What can hang from each mark
k236: k906
k397: k280 k906
k645: k25 k326 k452
k280: k397 k906
k790: k280
k906: k25 k397
k326: k645
k916: k790
k25: k236 k326 k906

Each row was made from one small tree. The marks that hang from a mark follow it in brackets, in the order of their numbers. Every link used is in the known rows. Write each row's tree.
Known rows
k236{k906{k25{k326{k645{k452}}} k397{k280}}}: [ 0.82  2.69  0.06  1.72  2.45 -1.44 -3.77  2.14  0.47 -0.99 -2.88  3.39
 -1.51  0.47  0.57 -1.21  1.44  2.16  1.49 -1.24 -0.16  1.39]
k790{k280{k397 k906{k25}}}: [-0.40 -2.74  2.63 -1.66 -5.97 -3.04  1.93 -1.45  3.21  4.43 -0.75 -1.84
  3.18  0.11 -0.54 -0.31 -2.83 -6.80 -7.42 -1.00  1.40 -0.46]
k25{k236 k326 k906}: [ 1.36  1.16 -2.10 -0.86  2.97  1.11  1.78 -0.28 -1.10 -1.73  1.31 -0.74
 -1.75 -1.06  0.23 -0.22  2.18  2.13  3.42  1.46 -0.38 -0.20]
k906{k25 k397}: [ 0.39  0.04  2.18  0.44 -0.69 -1.03 -1.83 -0.36  1.41  2.09  0.18  1.01
  1.46  0.10  0.56  0.36 -0.80 -2.23 -2.15 -3.37  0.75 -0.46]
k645{k25{k236 k906}}: [ 0.62 -0.97 -1.63 -0.51  2.36  1.83  3.09 -1.05 -1.66 -0.69  1.46 -0.89
 -1.19 -0.38  0.55  0.18  0.98  2.96  3.46  1.83 -0.30 -0.92]
k25{k236 k326{k645{k452}} k906{k397{k280}}}: [ 1.48  2.16 -3.23  0.21  4.81 -0.82 -1.03  2.39 -0.30 -2.26 -1.36  1.49
 -3.70 -0.42 -0.28 -2.18  3.34  4.85  3.68  2.29 -0.13  0.81]
k397{k280 k906{k25{k236 k326{k645}}}}: [ 0.17  1.92 -1.65  2.05  1.43 -0.09 -1.81  0.66  0.82 -2.62 -1.08  1.40
 -2.89 -1.08  0.78 -1.67  0.66  0.01  0.28  0.70  0.85  1.37]
k326{k645{k25}}: [-2.46 -0.18  0.28  0.46 -0.65  2.28 -1.67 -0.14 -3.10 -0.17  1.44 -1.86
  2.23  0.05 -1.73  3.89 -1.14  2.85  2.95  0.17 -1.29 -0.02]
k645{k25{k326} k452}: [-0.74  0.66 -1.52  0.57  0.53  0.99 -0.68  1.33 -4.70 -1.64 -0.07 -1.15
 -0.17  0.79 -1.32  2.86  0.49  5.14  5.10 -0.08 -1.03 -1.02]
k236{k906{k397}}: [-0.19  0.18  2.06 -0.57 -0.73 -0.02  0.06 -1.60  2.04  2.09  0.34  1.35
  3.56 -0.44  0.07 -0.19 -0.26 -1.25 -0.76 -2.40  0.65  0.00]
k916{k790{k280{k397 k906{k25{k326{k645}}}}}}: [-1.78 -0.25  3.27 -2.97 -4.57 -1.22 -0.65  0.54  0.44  2.28 -0.50 -2.99
  2.33  0.07 -1.19  1.82 -2.60 -5.88 -4.96  0.42 -0.81 -0.11]
k326{k645{k25{k236{k906{k397}}} k452}}: [-0.51 -0.58 -1.21  1.15  2.58  2.15 -0.75  0.21 -1.69 -0.90  0.28  1.37
 -0.27  1.34  0.46  0.43  1.20  5.10  3.72  1.27 -1.87  0.36]
k326{k645}: [-2.25  0.88  0.36 -0.37 -1.73  1.54 -2.14 -1.22 -1.15  0.63  1.59 -2.01
  3.44 -0.82 -1.83  3.35 -1.26  1.75  1.16 -0.78 -0.61  0.40]
k906{k397}: [-0.46  0.12  1.50 -0.75 -1.35 -0.56 -0.88 -0.74  1.04  1.93  0.91  0.01
  3.30 -0.40 -0.90  0.91 -0.67 -0.93 -1.24 -2.63  0.87 -0.48]
k906{k25{k236 k326{k645}} k397{k280}}: [ 1.09  2.23  0.04  1.36  3.49 -0.91 -3.24  2.52  0.95 -1.70 -0.55  2.05
 -2.58 -0.58  0.53 -1.16  1.60  0.16  0.15 -0.44 -0.08  1.42]
k280{k397{k906{k25{k236 k326{k645{k452}}}}}}: [ 0.21 -0.05 -1.94  2.12 -0.41 -0.29 -2.27  1.41 -0.27 -1.81 -1.09  0.53
 -2.76  0.83  0.35 -0.73  0.82  1.34  0.04  0.97  0.02  0.01]
k916{k790{k280{k397{k906{k25}}}}}: [-1.06 -1.18  3.18 -2.61 -6.32 -2.05  2.18 -1.86  2.87  3.96 -0.45 -1.86
  4.28 -0.88 -0.39 -0.63 -3.60 -6.49 -6.97 -1.06  1.71 -1.53]
k790{k280{k397 k906{k25{k236 k326{k645}}}}}: [-0.06 -1.41  0.74 -0.59 -1.89 -1.46 -0.01  0.82  1.20  0.83 -0.27 -1.54
 -0.30  0.09 -0.73 -0.21 -0.43 -4.43 -4.48  1.80 -1.16  0.82]
k397{k906{k25}}: [-0.38 -0.28  0.44  1.17 -2.86 -0.22 -0.49 -2.18  1.46  1.04 -0.04  0.43
  1.44 -0.35  0.86 -0.27 -1.77 -2.08 -2.18 -2.33  1.97 -0.55]
k645{k25{k236 k906} k326 k452}: [ 1.09 -1.09 -3.45  1.22  3.30  2.08  2.63  0.67 -4.90 -2.88  0.42 -0.53
 -3.13  0.89 -0.55  0.14  1.65  7.60  6.44  2.80 -0.85 -1.45]
k280{k397 k906{k25{k236 k326{k645}}}}: [-0.21 -0.86  0.43  0.64 -1.12 -0.04 -1.45  0.99  0.75 -0.53  0.17 -0.78
 -1.94  0.59  0.38  0.63  0.33 -3.02 -2.24  0.46 -0.42  0.58]

Write each row's tree
[ 0.09 -1.06 -0.25  1.29  1.96  3.09  2.17 -0.33 -3.07 -2.42  1.35  0.28
 -0.17  0.25 -0.28  0.68  0.51  3.64  4.43  1.08 -0.99 -0.40] => k645{k25{k236{k906}} k326}
[ 1.37 -0.86  0.24  1.21  2.90 -1.09  1.41  2.37 -1.10 -1.13 -1.47  2.09
 -1.81 -0.17 -1.15 -1.79  1.21  2.27  2.28  0.47  1.61 -1.08] => k645{k25{k906{k397{k280}}} k326}
[ 1.08  1.37 -0.58  0.58  1.80  0.76 -0.77  0.08 -0.98 -1.46  1.22 -0.21
 -1.54 -0.38  0.93  0.92  0.77  0.42  1.41 -0.89 -0.65  0.23] => k906{k25{k236 k326}}
[ 1.49 -0.82  0.88 -0.79  0.03 -2.17  0.95  0.39  2.20  0.93 -0.28  0.41
 -0.62  0.04  0.74 -2.07  0.13 -5.03 -4.52  0.33 -0.15  0.60] => k790{k280{k906{k25{k236 k326} k397}}}
[-0.12  1.22 -0.91  0.61  0.83 -0.06 -1.45  0.61  0.72 -1.56 -0.46  0.33
 -2.69 -0.44  0.59 -0.36  0.25 -1.11 -0.32  0.68  0.44  1.53] => k397{k280{k906{k25{k236 k326{k645}}}}}
[-1.41 -2.76  2.04 -2.98 -6.67 -2.42  2.85 -1.77  2.82  4.50 -0.15 -2.95
  4.90 -0.48 -2.03  0.21 -2.76 -5.48 -6.33 -0.18  1.30 -0.73] => k790{k280{k397 k906}}
[ 1.01  0.26 -1.26  0.98  3.72  1.16  0.60  1.61 -2.11 -1.93 -0.28  2.05
 -1.78  1.10  0.89 -0.54  2.42  4.00  4.50  0.64 -1.24 -0.25] => k645{k25{k236{k906{k397}} k326} k452}
[ 0.77 -0.25 -1.32  0.51  4.18  0.10  0.72  1.40  0.27 -0.92 -0.45  1.40
 -2.56 -0.52  0.20 -1.70  1.80  2.73  2.27  2.40  0.19  0.40] => k326{k645{k25{k236 k906{k397{k280}}}}}
[ 0.62  0.11 -0.25  0.20 -0.03  0.51  0.28 -0.60  0.28 -1.01  0.62 -0.43
 -1.77  0.30  1.24  0.33  0.10 -2.27 -0.45 -0.42  0.21  0.09] => k280{k906{k25{k236 k326}}}
[ 0.04 -1.91  2.60 -1.27 -3.29 -2.79  0.65 -1.39  3.28  3.94 -0.80 -0.17
  2.75  0.12  0.08 -1.08 -2.20 -6.18 -6.74 -1.42  1.10  0.01] => k790{k280{k906{k25 k397}}}
[-1.27 -0.21 -0.41  0.64  1.58  3.51  0.25 -1.17 -1.91 -1.09  1.69 -0.33
  1.00  0.04  0.08  1.94  0.30  3.30  3.77  1.47 -1.87  0.71] => k326{k645{k25{k236{k906}}}}
[ 0.02 -0.89 -1.83  1.64  1.93  2.85  1.91 -0.20 -4.15 -2.56  0.62  0.28
 -0.90  1.14 -0.45  0.65  0.79  6.69  6.04  1.30 -1.23 -0.78] => k645{k25{k236{k906}} k326 k452}
[-0.15  1.15 -3.02  2.47  1.12  1.16 -2.73  0.44 -1.68 -2.90 -0.47  0.46
 -2.61  0.50  0.84 -0.12  1.01  3.33  2.41  0.99 -0.61  0.62] => k397{k906{k25{k236 k326{k645{k452}}}}}
[ 0.33  0.61 -2.21  0.55  2.76  2.29  1.37  0.27 -3.53 -2.55  0.43  0.37
 -1.52  0.69  0.48  0.86  1.83  5.61  6.19  1.36 -1.64 -0.25] => k645{k25{k236{k906} k326} k452}
[ 0.67  0.19  2.63  0.60 -0.07 -0.66 -0.91 -1.26  2.53  1.94 -0.33  2.54
  1.85  0.28  1.64 -0.60 -0.35 -2.59 -1.72 -3.33  0.65  0.15] => k236{k906{k25 k397}}
[-2.43 -0.36  2.28 -5.00 -5.88 -0.04  3.15 -3.22  0.87  3.87  1.29 -4.13
  6.18 -0.95 -1.61  1.79 -4.03 -4.39 -3.96 -0.15  0.34 -0.92] => k916{k790{k280{k906}}}
[ 1.11  2.33 -1.67  1.52  3.54 -1.10 -3.45  2.65 -0.16 -1.91 -1.52  2.07
 -3.40  0.19  0.41 -1.22  1.86  3.09  1.62  0.09 -0.37  1.05] => k906{k25{k236 k326{k645{k452}}} k397{k280}}
[ 1.21  1.13  0.29 -0.22  2.71  0.74  0.23  0.15  0.92 -0.83  0.61  1.96
  0.11 -0.52  0.70 -1.15  2.03 -0.20  1.41 -0.64 -0.59  0.43] => k25{k236{k906{k397}} k326}
[-0.12  1.42 -2.49  0.83  0.78 -0.27 -1.72  0.97 -0.50 -1.93 -1.20  0.07
 -3.49  0.51  0.44 -0.47  0.42  2.05  1.33  1.09  0.16  1.11] => k397{k280{k906{k25{k236 k326{k645{k452}}}}}}
[ 1.55  0.63  0.71  0.31  1.25 -1.72 -0.12 -0.06  3.19  1.10 -0.43  1.91
 -0.68 -0.70  1.22 -2.27  0.02 -1.61 -2.13 -2.09  1.81  0.12] => k906{k25{k236} k397{k280}}
[-2.36 -1.79  3.34 -5.26 -7.56 -1.33  3.60 -2.27  2.06  4.86  0.51 -4.16
  6.04 -0.60 -1.90  1.05 -4.01 -6.44 -6.35 -0.26  0.96 -1.54] => k916{k790{k280{k397 k906}}}
[ 0.19 -2.38  1.23 -0.49 -3.29 -0.90  1.49 -1.46  2.89  2.14  0.47 -0.87
 -0.06  0.69  1.12 -0.50 -1.23 -4.63 -4.54 -1.12  1.41 -0.76] => k280{k397 k906{k25{k236}}}
